What can hang from each mark
Z673: Z564 Z995
Z995: Z440 Z650 Z673
Z564: Z31 Z400 Z440
Z400: Z564 Z995
Z650: Z564
Z31: Z995

Each row was made from one small tree. The marks that hang from a mark follow it in brackets, in the order of their numbers. Every link used is in the known rows. Write each row's tree.
Known rows
Z400[Z564[Z440] Z995]: [-3.00  3.04 -1.47  0.80 -1.42 -1.92 -4.16 -0.57 -2.31 -2.41 -1.67 -0.89
 -2.97  0.96 -0.16 -1.95]
Z650[Z564[Z31 Z400[Z995] Z440]]: [-2.03  1.69 -1.48 -1.10 -2.73 -2.98  0.61  0.38 -0.87 -0.09  0.70  1.31
 -3.34 -0.68 -1.59 -0.59]
Z673[Z564[Z31] Z995]: [-3.52  0.35 -0.48 -2.99  6.96  1.62  2.70  2.06  2.74  0.13  2.69  1.05
 -0.55 -2.23  1.91  1.10]
Z564[Z31 Z440]: [-2.26 -2.08  0.42 -0.31 -3.45 -1.47  0.10  0.96 -0.88 -0.98  1.33  0.73
 -1.87  0.34 -1.03  0.36]
Z673[Z564 Z995]: [-2.47  0.92 -1.17 -2.29  7.78  2.10  3.58  1.39  2.79  0.85  1.43 -0.16
  0.36 -1.69  0.86  0.60]
Z673[Z564[Z400[Z995] Z440]]: [-1.43  3.45 -1.62 -0.37  1.35 -0.48  3.28  0.54  0.44 -0.35  2.14  0.24
 -1.77 -1.08 -3.62 -1.34]
Z995[Z673[Z564[Z400]]]: [ 0.17  1.40  0.40  0.08  2.49  1.87 -1.06  1.30  0.59  0.00  0.52  0.68
  1.19 -2.39 -0.50  0.75]
Z400[Z564 Z995]: [-2.22  4.16 -1.13  0.30  0.55 -1.23 -5.12 -0.68 -1.69 -2.31 -1.54 -0.29
 -2.41  0.12  1.67 -1.73]
Z673[Z564[Z31 Z400 Z440] Z995[Z650]]: [-2.09  0.24 -1.33 -2.43  5.25  1.35  5.73  1.33  3.27  0.09  3.39  0.67
 -0.77 -2.15 -1.47  4.41]
Z400[Z564[Z440] Z995[Z650]]: [-1.38  3.15 -1.78  1.66 -1.57 -1.33 -4.07 -0.84 -0.34 -2.29 -1.08 -1.14
 -1.90  1.28  0.13  0.61]
Z673[Z995]: [-1.54 -1.07 -0.29 -1.71  4.55  0.99  1.81  0.35  0.58  0.18 -0.95 -0.45
 -0.35 -0.51  0.95  1.53]
Z995[Z440 Z650 Z673[Z564[Z31]]]: [-0.27 -0.30 -0.18  1.41  0.43  2.69 -1.85  3.26  4.98  1.70  2.29  2.02
  2.21 -0.93 -1.05  3.05]
Z673[Z564[Z31]]: [-2.01  1.45 -0.24 -1.26  2.43  0.61  0.87  1.73  2.14 -0.05  3.66  1.49
 -0.25 -1.72  0.96 -0.41]
Z31[Z995]: [ 1.69  1.24 -0.74  0.36 -0.62  0.04  0.01 -0.17  2.22  1.18 -1.58  0.92
  0.40  0.32  0.65  0.83]
Z564[Z440]: [-0.94 -1.41 -0.42  0.65 -2.53 -0.86  1.26  0.10 -0.78 -0.09 -0.23 -0.75
 -0.74  1.01 -2.32 -0.31]
Z673[Z564[Z31 Z400] Z995[Z440 Z650]]: [-2.29  0.98 -1.72 -2.71  6.50  2.35  5.78  2.23  5.03  1.81  3.77  2.12
 -0.24 -2.50 -2.26  4.13]
Z673[Z564[Z31 Z400 Z440]]: [-2.19  1.25 -0.75 -1.51  0.75 -0.21  3.82  1.23  0.76 -0.22  3.71  1.42
 -1.51 -1.95 -2.74  0.28]
Z564[Z400[Z995[Z440 Z650 Z673]]]: [ 1.16  2.29 -0.55  1.10 -0.81  0.31 -0.92  0.44  0.61  0.00 -0.47  1.16
 -0.85 -0.66 -3.30  1.92]

Write each row's tree
[-0.44  2.85 -1.11 -0.26 -0.44 -0.87  1.49  0.04 -0.56  0.18  0.08  1.36
 -2.42 -0.56 -4.27 -0.61]
Z564[Z400[Z995[Z440]]]
[-0.45  0.38 -1.07 -0.69 -3.12 -1.65 -0.06  0.78  0.69  1.28 -0.82  1.89
 -1.27 -1.10 -0.77  1.44]
Z650[Z564[Z31[Z995[Z673]] Z400 Z440]]
[ 1.74  0.73  0.15  1.71  2.01  2.70 -2.54  1.46  3.66  0.18  1.09 -0.03
  3.06 -1.10  1.46  3.22]
Z995[Z650 Z673[Z564]]
[-1.13  0.19  1.09  0.10  1.56  1.59 -3.34  2.31  1.17 -0.50  1.31  1.26
  0.95 -1.94  1.87  0.38]
Z995[Z673[Z564[Z31]]]
[ 0.06  2.94 -1.57 -1.16  1.80  1.06  3.56  1.51  4.76  1.72  3.39  2.96
 -0.02 -2.07 -2.00  2.41]
Z673[Z564[Z31[Z995[Z440 Z650]] Z400]]
[ 2.97  1.79 -1.95  0.85 -0.76  0.03  0.02 -0.27  4.85  2.29 -1.14  0.79
  1.52  0.54  1.56  2.96]
Z31[Z995[Z650[Z564]]]
[ 3.11  1.73 -0.64  1.71  0.89  2.20 -2.04  0.99  5.16  1.32 -0.74  0.91
  2.86 -0.54  1.80  3.35]
Z31[Z995[Z650 Z673[Z564]]]
[ 0.03 -1.23 -0.58  1.43 -2.24  1.08 -3.32  2.61  4.05  2.47  0.18  1.89
  1.73 -0.20 -0.25  3.23]
Z995[Z440 Z650[Z564[Z31]] Z673]
[-2.32  2.21 -0.19  0.94  0.13  0.40 -3.76  2.82  1.48  0.00  0.70  1.94
 -1.19 -0.53 -1.00 -1.94]
Z400[Z995[Z440 Z673[Z564[Z31]]]]
[ 1.61  0.52 -0.25  1.50  0.75  2.05 -0.15  1.08  2.50  0.04  1.14 -0.12
  2.08 -1.31 -1.51  3.77]
Z995[Z650 Z673[Z564[Z400 Z440]]]
[ 0.16  2.70 -1.17  0.75 -1.06 -1.45 -2.77  0.29  1.98 -0.64  0.77  0.73
 -1.33  0.39  1.77  0.75]
Z400[Z995[Z650[Z564[Z31]]]]
[-0.52  1.97 -1.37 -0.38  1.41  1.20  1.58  2.10  5.54  1.82  3.14  2.46
  0.68 -0.98 -0.15  1.46]
Z673[Z564[Z31[Z995[Z440 Z650]]]]
[-3.58 -0.01 -0.40 -0.62 -1.88 -1.24 -2.82  0.14 -1.77 -1.80  0.04  0.24
 -2.01 -0.12  0.61  0.39]
Z400[Z564[Z31 Z440]]
[-0.08  2.10 -1.43 -0.76  0.30  0.17  3.91  0.97  3.43  0.61  3.08  1.81
 -0.54 -1.52 -2.06  2.44]
Z673[Z564[Z31[Z995[Z650]] Z400 Z440]]
[ 0.01  1.22 -0.36  1.94 -2.63 -1.03 -5.29  1.11  1.09 -1.03 -0.65  0.37
 -0.82  0.44  1.42  1.13]
Z400[Z995[Z650[Z564[Z31 Z440]] Z673]]
[-1.87 -1.23 -1.76 -1.43  3.12  0.97  2.36  1.66  4.30  2.52  0.46  1.01
  0.13 -0.23 -0.11  3.54]
Z673[Z995[Z440 Z650[Z564[Z31]]]]
[-0.30  0.50  0.44  0.70 -3.65 -1.41 -1.75  0.60 -1.20 -2.31  0.70  1.24
 -2.64 -0.68 -2.18  2.71]
Z564[Z31 Z400[Z995[Z650 Z673]] Z440]
